Each row was made from one small tree. Brackets hold a mark, then the marks that hang from it, in alphabetical order. Every link used is in the known rows. Write each row's tree.
In the rows, zero is written as 128.
Known rows:
{mege farak {rane fanosun} zadu}: [157 170 140 145 155 179 122  95 158  49 157  65 151  57 134]
{rumub {fanosun farak}}: [163 145 111 106 114 143  95 132 125  96 132 116 132 128 106]
{tozi {mege {farak {fanosun rumub}} zadu}}: [144 165 138 129 182 187 112 122 124  80 122 125 149  91 153]
{rumub fanosun mege}: [179 161 115 113 126 127  96 153 109  99 125 154 129 131 123]
{farak fanosun}: [124 125 141 134 175 133 122 150 114 140 136 117 112 135 144]
{mege farak rane zadu}: [147 171 142 147 157 169  96  92 160  62 147  85 173  59 147]
{rane {fanosun farak} mege}: [148 150 112 160 103 165 178 116 115  69 135 116  93 136 118]
{farak {fanosun {rumub mege}}}: [117 154 141 140 179 160  98 153 106 123 136 127 110 154 150]
{fanosun rumub}: [112 147 128 135 135 161 106 125 131 117 134 110 126 150 125]
{rafi {mege {farak fanosun} rane zadu}}: [139 145 111 138 198 172 119 116 140  90 147 119 134  66 181]
{mege farak {rane {fanosun rumub}} zadu}: [149 180 140 148 158 195 112  93 160  44 160  56 150  68 132]
{rumub {fanosun farak} {mege zadu}}: [183 197 112  99 117 174  65 139 107  81 139 151 148 121 127]
{rane {mege {farak {fanosun rumub}} zadu}}: [140 176 128 164 172 175 130 108 138  84 146 110 135 103 154]
{rane {mege farak}}: [136 150 121 168 142 141 151 103 141  79 126 131 125 105 144]
{tozi mege}: [146 125 129 134 132 137 142 135 107 105  98 153 139 122 135]
{rafi {mege rane}}: [135 110 101 145 150 134 142 129 124 110 125 141 123 106 162]

Write each row's tree:
[133 124  98 143 143 164 143 125 122  87 134 124 107 114 152] => {rafi {mege {rane {fanosun farak rumub}}}}
[137 163 112 165 108 187 163 114 117  61 140 103  92 151 115] => {rane {fanosun farak rumub} mege}
[109 155 140 135 192 169 101 116 148  89 143 101 117 103 150] => {mege {farak {fanosun rumub}}}
[160 160 134 141 117 175 121 115 127  76 150  80 150 101 122] => {mege {rane {fanosun farak}} zadu}
[148 133 138 157 148 145 131 115 126  55  97 133 152  88 146] => {tozi {mege farak rane}}
[143 152 103 136 175 188 133 107 147  71 152 103 126  70 163] => {rafi {mege farak {rane {fanosun rumub}} zadu}}
[148 145 103 134 173 177 140 108 146  75 150 110 126  62 164] => {rafi {mege farak {rane fanosun} zadu}}
[151 184 119 160 147 198 162 100 144  56 159  80 110 105 125] => {rane {fanosun rumub} {mege farak zadu}}
[158 154 145 150 176 168 116 121 122  64 115 119 162  77 156] => {tozi {mege {farak fanosun} rane zadu}}
[138 173 127 126 140 187 132 124 129  80 152 100 103 124 121] => {rane {fanosun {rumub {mege farak zadu}}}}
[185 196 118 104 151 163  76 131 132  73 144 137 148  89 134] => {rumub fanosun {mege farak zadu}}
[142 194 131 121 151 174  91 117 130  83 139 155 144  92 158] => {rumub {mege farak zadu}}
[193 191 125 127 146 156  73 128 131  53 139 124 161  83 136] => {rumub fanosun {mege farak rane zadu}}
[144 169 151 151 191 172  92 108 150  70 152  78 162  64 158] => {mege {farak fanosun} rane zadu}
[160 171 113 151 109 185 167 111 118  73 150 107 111 122 120] => {rane {fanosun farak} {mege zadu}}
[134 149 127 171 164 143 148 114 134  85 130 126 118 109 152] => {rane {mege {farak fanosun}}}
[120 200 129 139 114 214  57 114 111  61 135 135 146 145 143] => {fanosun farak {rumub {mege rane zadu}}}
[150 139  99 131 146 174 139 121 124  94 146 120 126  92 155] => {rafi {mege {rane {fanosun farak}} zadu}}
